Known rows, with every way that one mark hangs from another:
M[H]: [ 1.29  2.21 -1.04  0.29  0.70 -2.24  4.03 -1.10  0.00 -3.27  1.09 -3.47
 -1.68 -1.71  1.08  0.38  2.27 -0.93 -1.09  2.46 -1.47  2.35]
E[N[Z[H[Y]]]]: [ 1.27  1.36 -2.55  0.03 -0.79 -2.46  1.95 -0.72  1.00 -0.18  3.11 -5.36
 -0.36 -2.07 -1.13  1.64  3.06 -0.99  1.01 -0.94  0.00  0.34]
U[G[H[Y]]]: [ 2.47  1.12 -1.90 -0.82  0.97  0.79  4.35 -1.31 -0.67 -1.38  3.15 -6.02
  1.68 -3.41 -0.03  2.30 -0.11 -2.76 -1.18  0.87 -2.01  1.42]
Z[N[E]]: [ 0.83  1.43 -2.37  0.89 -0.79 -2.43  1.59 -0.49 -1.14 -2.51  0.07 -1.85
 -2.17 -1.32 -0.73  1.58  0.68 -0.32  1.28  1.92 -1.17  2.15]
E[N[Z]]: [ 0.52  1.06 -1.48  1.84 -0.28 -4.71  2.45 -0.26  0.59 -0.59  2.14 -3.26
 -1.46 -2.23 -1.20  1.90  1.93  0.01  1.82  0.56 -0.93  1.33]
Z[H[M U[G]]]: [ 3.53  2.93  0.16 -1.88 -1.41  0.28  2.22  0.57 -0.67 -0.96  2.37 -5.99
  0.20 -2.42  0.79  1.28  0.92 -3.04 -0.51  1.87 -2.05  3.37]
N[E Z[H[U[G]]]]: [ 0.56  3.69 -1.29  0.02 -0.88 -2.05  0.37  1.38  1.78  0.91  2.90 -4.13
 -1.47 -2.41  1.16  2.61 -0.80 -2.03  1.32 -1.00 -0.64  1.93]
H[G Y]: [ 3.66  0.22 -0.73 -0.92  0.79 -0.16  3.89 -2.19 -2.02 -2.85  2.28 -5.14
  1.06 -0.83 -0.62 -0.38  2.10 -2.13 -0.29  0.81 -0.24  0.40]
G[H[M Y] U]: [ 3.41  1.25  0.29 -1.75 -0.94  1.71  4.78 -2.64 -0.99 -2.69  2.86 -6.94
  0.11 -2.51 -4.16  0.57  1.91 -2.54 -3.40  0.84 -2.91  3.29]
E[N[Z[H]]]: [-0.13  1.91 -1.56  0.69 -1.37 -3.85  1.19  0.34  0.86 -0.31  2.44 -4.23
 -1.47 -2.65  0.21  1.67  2.61 -0.17  1.36 -0.35 -0.40  1.16]
M[H[G]]: [ 1.45  1.74 -0.18 -0.26  0.59 -1.86  3.56 -0.96 -1.49 -3.63  1.40 -4.32
 -0.70 -1.72  1.69 -0.32  2.43 -1.45 -0.98  1.76 -0.10  1.59]
N[Z[H]]: [ 0.51  2.61 -0.56  0.01 -1.54 -2.27  1.87 -0.86  1.00 -1.36  2.35 -4.24
 -1.46 -1.89  0.76  0.63  2.07 -0.46  0.11  0.01 -0.90  0.58]
N[E Z[H]]: [-0.32  3.14 -1.30  0.84 -1.19 -3.08  0.96 -0.32  1.31 -0.69  2.05 -2.84
 -2.28 -0.85  0.30  1.27  1.17 -0.43  1.25 -0.99 -0.19  1.07]
H[G M U Y]: [ 5.86  1.18  0.71 -1.71 -0.96  0.80  3.46 -1.50 -2.87 -2.19  2.32 -6.45
  1.41 -0.69 -2.47 -0.70  2.65 -3.56 -1.13  1.76 -0.84  2.21]
H[G M Y]: [ 4.82  0.51 -0.11 -1.06 -0.21  0.08  4.48 -2.42 -2.88 -3.12  2.15 -5.65
  1.14 -0.15 -2.39 -0.82  2.98 -2.71 -0.53  1.41 -0.45  1.22]
Z[H N[E]]: [ 0.27  2.23 -2.35 -0.26 -1.89 -1.67  0.30 -0.05 -0.84 -2.18  0.27 -2.84
 -2.23 -1.71  0.65  1.53  1.33 -0.42  0.74  1.10 -0.58  1.88]
N[E Z[H[M Y]]]: [ 2.19  2.94 -1.73  0.06 -1.54 -1.64  2.38 -1.50  0.39 -0.94  2.57 -4.28
 -1.17  0.45 -2.77  0.83  2.41 -1.89  0.67 -0.96  0.05  1.01]
H[Y]: [ 3.67  0.74 -1.61 -0.20  0.81 -0.61  4.47 -2.32 -0.46 -2.49  2.08 -4.38
  0.14 -0.74 -1.06  0.28  1.89 -1.55 -0.35  1.49 -1.69  1.06]
E[N[Z[H[G Y]]]]: [ 1.32  0.97 -1.70 -0.66 -0.74 -1.93  1.40 -0.49 -0.44 -0.36  3.32 -6.17
  0.54 -2.13 -0.68  0.91  3.48 -1.55  0.99 -1.63  1.24 -0.20]
E[N[Z[H[G]]]]: [-0.05  1.48 -0.62  0.02 -1.47 -3.42  0.61  0.36 -0.54 -0.57  2.68 -5.08
 -0.62 -2.70  0.87  0.99  2.98 -0.69  1.39 -1.09  0.91  0.58]
U[G H[M Y]]: [ 4.09  1.68 -0.35 -0.80  1.58  0.18  4.53 -0.69 -1.14 -3.28  2.47 -6.03
  0.35 -2.47 -1.35  0.92 -0.56 -2.88 -0.03  1.37 -2.48  1.68]
H[G]: [ 2.25  0.76  0.30 -0.33  0.16 -1.40  3.09 -1.26 -1.96 -2.83  1.63 -4.11
 -0.02 -1.32  0.80 -0.42  1.65 -1.33  0.12  1.30 -0.65  1.05]
M[H[G U Y]]: [ 3.95  1.97 -0.48 -1.50  0.47  0.26  3.37 -0.91 -1.41 -2.66  2.16 -6.42
  0.62 -1.72  0.16 -0.24  2.65 -3.18 -1.87  1.48 -0.14  1.93]
Z[H]: [ 1.46  2.06 -0.56 -0.87 -0.93 -1.07  2.21 -0.89 -0.32 -2.31  1.75 -4.25
 -0.99 -1.69  1.71  0.21  2.00 -0.85 -0.53  1.22 -1.47  1.70]
U[G[H[M]]]: [ 2.20  1.80 -0.24 -0.46 -0.57 -0.33  4.27 -0.67 -1.74 -1.88  2.39 -5.25
  0.66 -3.32 -0.43  1.87  0.31 -2.51 -1.05  2.09 -2.67  3.03]

Rows:
[ 0.20  1.81 -1.58 -0.95 -1.89 -1.03 -0.28  0.20 -2.26 -2.53  0.47 -3.61
 -1.30 -1.83  1.26  0.80  1.75 -0.97  0.71  0.40  0.79  1.35] => Z[H[G] N[E]]
[ 0.97  1.68  0.74 -1.43  0.82 -0.60  3.75 -1.28 -0.38 -3.71  1.88 -5.23
 -1.67 -2.34  0.43 -0.27  1.81 -1.31 -2.19  0.85 -0.98  2.58] => M[H[G[U]]]
[ 2.86  1.40 -1.21 -0.97  1.39 -0.45  4.32 -2.02 -1.37 -3.44  1.99 -5.46
  0.36 -1.14  0.32 -0.43  2.89 -2.29 -1.32  1.23  0.18  0.94] => M[H[G Y]]
[ 2.51  2.42  0.58 -0.92 -0.21 -1.09  2.55  0.05 -1.42 -2.75  1.48 -5.31
 -0.59 -2.29  1.56 -0.22  2.26 -2.22 -1.58  2.14 -0.52  2.75] => M[H[G U]]
[ 4.15  1.73 -0.06 -2.64 -1.14  1.45  1.48 -0.52 -1.60 -1.56  2.74 -6.93
  1.34 -1.72  0.56 -0.43  2.50 -3.01 -1.34  0.16 -0.04  1.35] => Z[H[G U Y]]
[ 2.70  2.43 -2.57 -1.54 -1.94  0.52  0.07  0.03 -0.88 -1.28  1.20 -4.82
 -0.72 -1.66 -1.01  1.57  1.52 -2.10 -0.26  0.76 -0.57  2.34] => Z[H[U Y] N[E]]
[ 5.56  1.62 -0.79 -1.24  0.35  0.67  4.40 -0.88 -1.11 -1.11  2.77 -6.01
  1.24 -1.52 -1.88  1.29  0.64 -3.82 -0.46  2.25 -2.18  2.76] => H[M U[G] Y]
[ 2.92  0.87  1.85 -1.60 -0.72 -0.14  3.98 -1.74 -1.87 -3.30  1.88 -5.32
 -0.93 -1.28 -2.24 -0.68  1.98 -1.72 -1.35  1.23 -1.61  2.83] => H[G[U] M]
[ 1.63  1.91 -3.56 -1.00 -1.16 -0.25  1.11 -0.89 -0.79 -2.01  0.92 -3.90
 -1.02 -1.16 -0.80  1.53  1.78 -1.27  0.40  0.49 -0.18  1.18] => Z[H[Y] N[E]]
[ 3.54  1.39 -1.23 -1.00  0.16  0.92  5.05 -1.70 -1.65 -1.72  3.05 -6.38
  1.80 -2.69 -1.83  1.83  0.73 -3.35 -1.50  1.51 -2.12  2.31] => U[G[H[M Y]]]
[ 1.34  2.16 -0.89 -1.20 -2.75 -0.89  0.39 -0.04 -3.29 -2.92  0.40 -3.94
 -1.12 -1.08 -0.69  0.40  2.62 -1.54  0.51  1.08  0.53  2.19] => Z[H[G M] N[E]]
[ 2.22  3.30 -1.57 -0.32 -1.43 -0.97  0.78 -0.28  1.34  0.26  2.84 -4.72
 -0.94 -0.84 -1.27  1.34  1.30 -2.04  0.30 -1.42 -0.24  1.23] => N[E Z[H[U Y]]]
[ 2.41  1.28 -0.34 -2.07  1.47  0.62  4.64 -2.27 -0.25 -3.65  2.43 -6.36
 -0.59 -1.64 -0.92 -0.30  2.38 -2.22 -2.68  0.32 -0.59  1.75] => M[H[G[U] Y]]
[ 2.36  1.73 -1.87 -0.20 -1.69 -2.33  2.55 -0.93  0.04 -0.39  2.99 -5.70
 -0.34 -1.43 -3.07  1.23  3.87 -1.68  0.72 -0.27 -0.28  1.27] => E[N[Z[H[M Y]]]]
[ 3.62  2.53 -1.95 -1.21  1.69  0.18  4.28 -0.37  0.49 -1.54  2.58 -5.99
  0.41 -2.53  0.73  1.72  0.57 -3.37 -1.30  2.01 -1.57  2.50] => M[H[U[G] Y]]
[ 1.00  1.68 -0.01 -0.27 -2.29 -3.13  1.24  0.07 -1.59 -0.87  2.47 -5.55
 -0.60 -1.95 -1.01  0.63  3.73 -1.30  1.08 -0.29  0.71  1.37] => E[N[Z[H[G M]]]]
[ 3.90  2.40 -1.32 -0.80  0.49 -0.14  3.80 -0.99  0.07 -2.31  2.04 -5.58
 -0.27 -1.66 -0.39  0.48  2.38 -2.65 -1.93  2.19 -1.47  2.56] => M[H[U Y]]
[ 4.34  0.43  0.75 -2.09 -0.06  1.20  4.76 -2.75 -1.81 -3.22  2.54 -6.43
  0.15 -0.70 -3.60 -0.79  2.43 -2.47 -1.78  0.59 -1.28  2.11] => H[G[U] M Y]
[ 0.83  3.31 -0.64  0.66 -2.14 -2.88  1.62 -0.71  0.39 -1.10  1.88 -3.17
 -2.26 -0.23 -1.43  0.79  1.92 -1.15  1.00 -0.50 -0.37  1.85] => N[E Z[H[M]]]
[ 4.94  2.04  0.20 -1.32 -1.81  1.37  3.64 -1.29 -2.12 -1.72  2.64 -6.88
  1.44 -2.28 -3.26  0.70  2.13 -3.46 -2.78  2.08 -2.58  3.40] => G[H[M U Y]]
[ 4.15  2.09  0.26 -0.61 -0.40 -0.64  3.64  0.14 -0.98 -1.38  2.15 -4.98
  0.11 -2.12 -0.55  1.37  0.32 -2.95 -0.11  2.86 -2.66  3.57] => H[M U[G]]
[ 4.40  1.17  1.17 -1.24  0.40  0.34  3.54 -1.36 -3.13 -4.45  1.99 -6.49
  0.59 -1.72 -1.90 -0.97  1.40 -2.54 -0.68  0.99 -1.15  0.97] => U[H[G M Y]]
[ 4.54  1.59  1.70 -1.02 -1.55 -0.54  2.64 -0.49 -2.96 -2.42  1.76 -5.31
  0.39 -1.18 -1.24 -0.62  2.29 -2.72 -0.73  2.32 -1.16  2.96] => H[G M U]
[-0.48  1.36  0.25 -1.05 -1.30 -2.20  0.88  0.12  0.47 -0.73  3.16 -5.98
 -1.60 -3.27 -0.52  0.99  2.47 -0.46  0.16 -1.93  0.03  1.36] => E[N[Z[H[G[U]]]]]
[ 3.93  1.53  1.21 -1.56  0.47  0.91  4.33 -1.82 -0.57 -4.35  2.21 -6.54
 -1.27 -2.21 -3.78 -0.10  0.50 -1.90 -1.87  0.82 -3.19  2.60] => G[U[H[M Y]]]
[ 0.83  3.70 -0.49  0.32 -2.04 -2.42 -0.09  0.65  1.34  0.21  2.26 -3.64
 -2.05 -1.36  0.12  1.31  0.83 -1.26  0.63 -0.73 -0.50  1.94] => N[E Z[H[U]]]
[ 4.05  1.83 -1.04 -1.56 -1.11  0.44  3.63 -2.15 -1.08 -2.50  2.10 -5.72
  0.22 -0.42 -1.55 -0.26  3.33 -2.38 -0.97  1.23 -1.25  1.73] => Z[H[M Y]]
[ 2.30  0.98 -0.40 -1.62 -0.06  1.51  4.27 -2.43 -0.05 -2.34  3.05 -6.53
 -0.04 -3.02 -2.44  1.02  0.95 -1.84 -3.07  0.19 -2.69  2.45] => G[H[Y] U]
[ 2.29  2.96 -0.85 -0.59  1.13 -1.19  3.45  0.58  0.38 -1.70  1.96 -4.86
 -0.71 -3.15  2.15  1.69  0.18 -2.54 -1.02  2.62 -1.97  3.19] => M[H[U[G]]]
[ 0.70  2.63 -1.40 -0.26 -1.05 -2.78  0.63  1.90  1.30  1.47  3.31 -5.51
 -0.57 -4.13  1.19  3.01  0.69 -1.78  1.44 -0.20 -0.83  2.06] => E[N[Z[H[U[G]]]]]
[ 1.81  1.73  1.25 -1.14 -1.53  0.40  4.07 -1.62 -1.11 -2.85  2.27 -5.88
 -1.04 -2.99 -2.94  0.65  1.37 -1.59 -3.03  1.52 -3.38  3.94] => G[H[M] U]
[ 2.59  1.42 -2.68 -1.76 -1.51  0.63  2.08 -1.51 -1.07 -2.79  1.21 -5.30
 -0.18 -2.05 -0.25  0.92  2.78 -1.42 -0.79  1.52 -0.82  0.85] => Z[H[Y] N]
[ 3.80  1.39 -0.59 -0.68 -1.14  0.64  4.69 -2.36 -2.10 -2.44  2.42 -5.99
  1.08 -1.79 -3.00  0.69  2.39 -2.58 -2.17  1.77 -2.17  2.36] => G[H[M Y]]
[-0.25  2.61 -0.51  0.13 -1.24 -2.56  0.45 -0.31 -0.13 -1.00  2.17 -3.56
 -1.46 -0.94  0.92  0.55  1.35 -0.89  1.33 -1.84  1.12  0.42] => N[E Z[H[G]]]
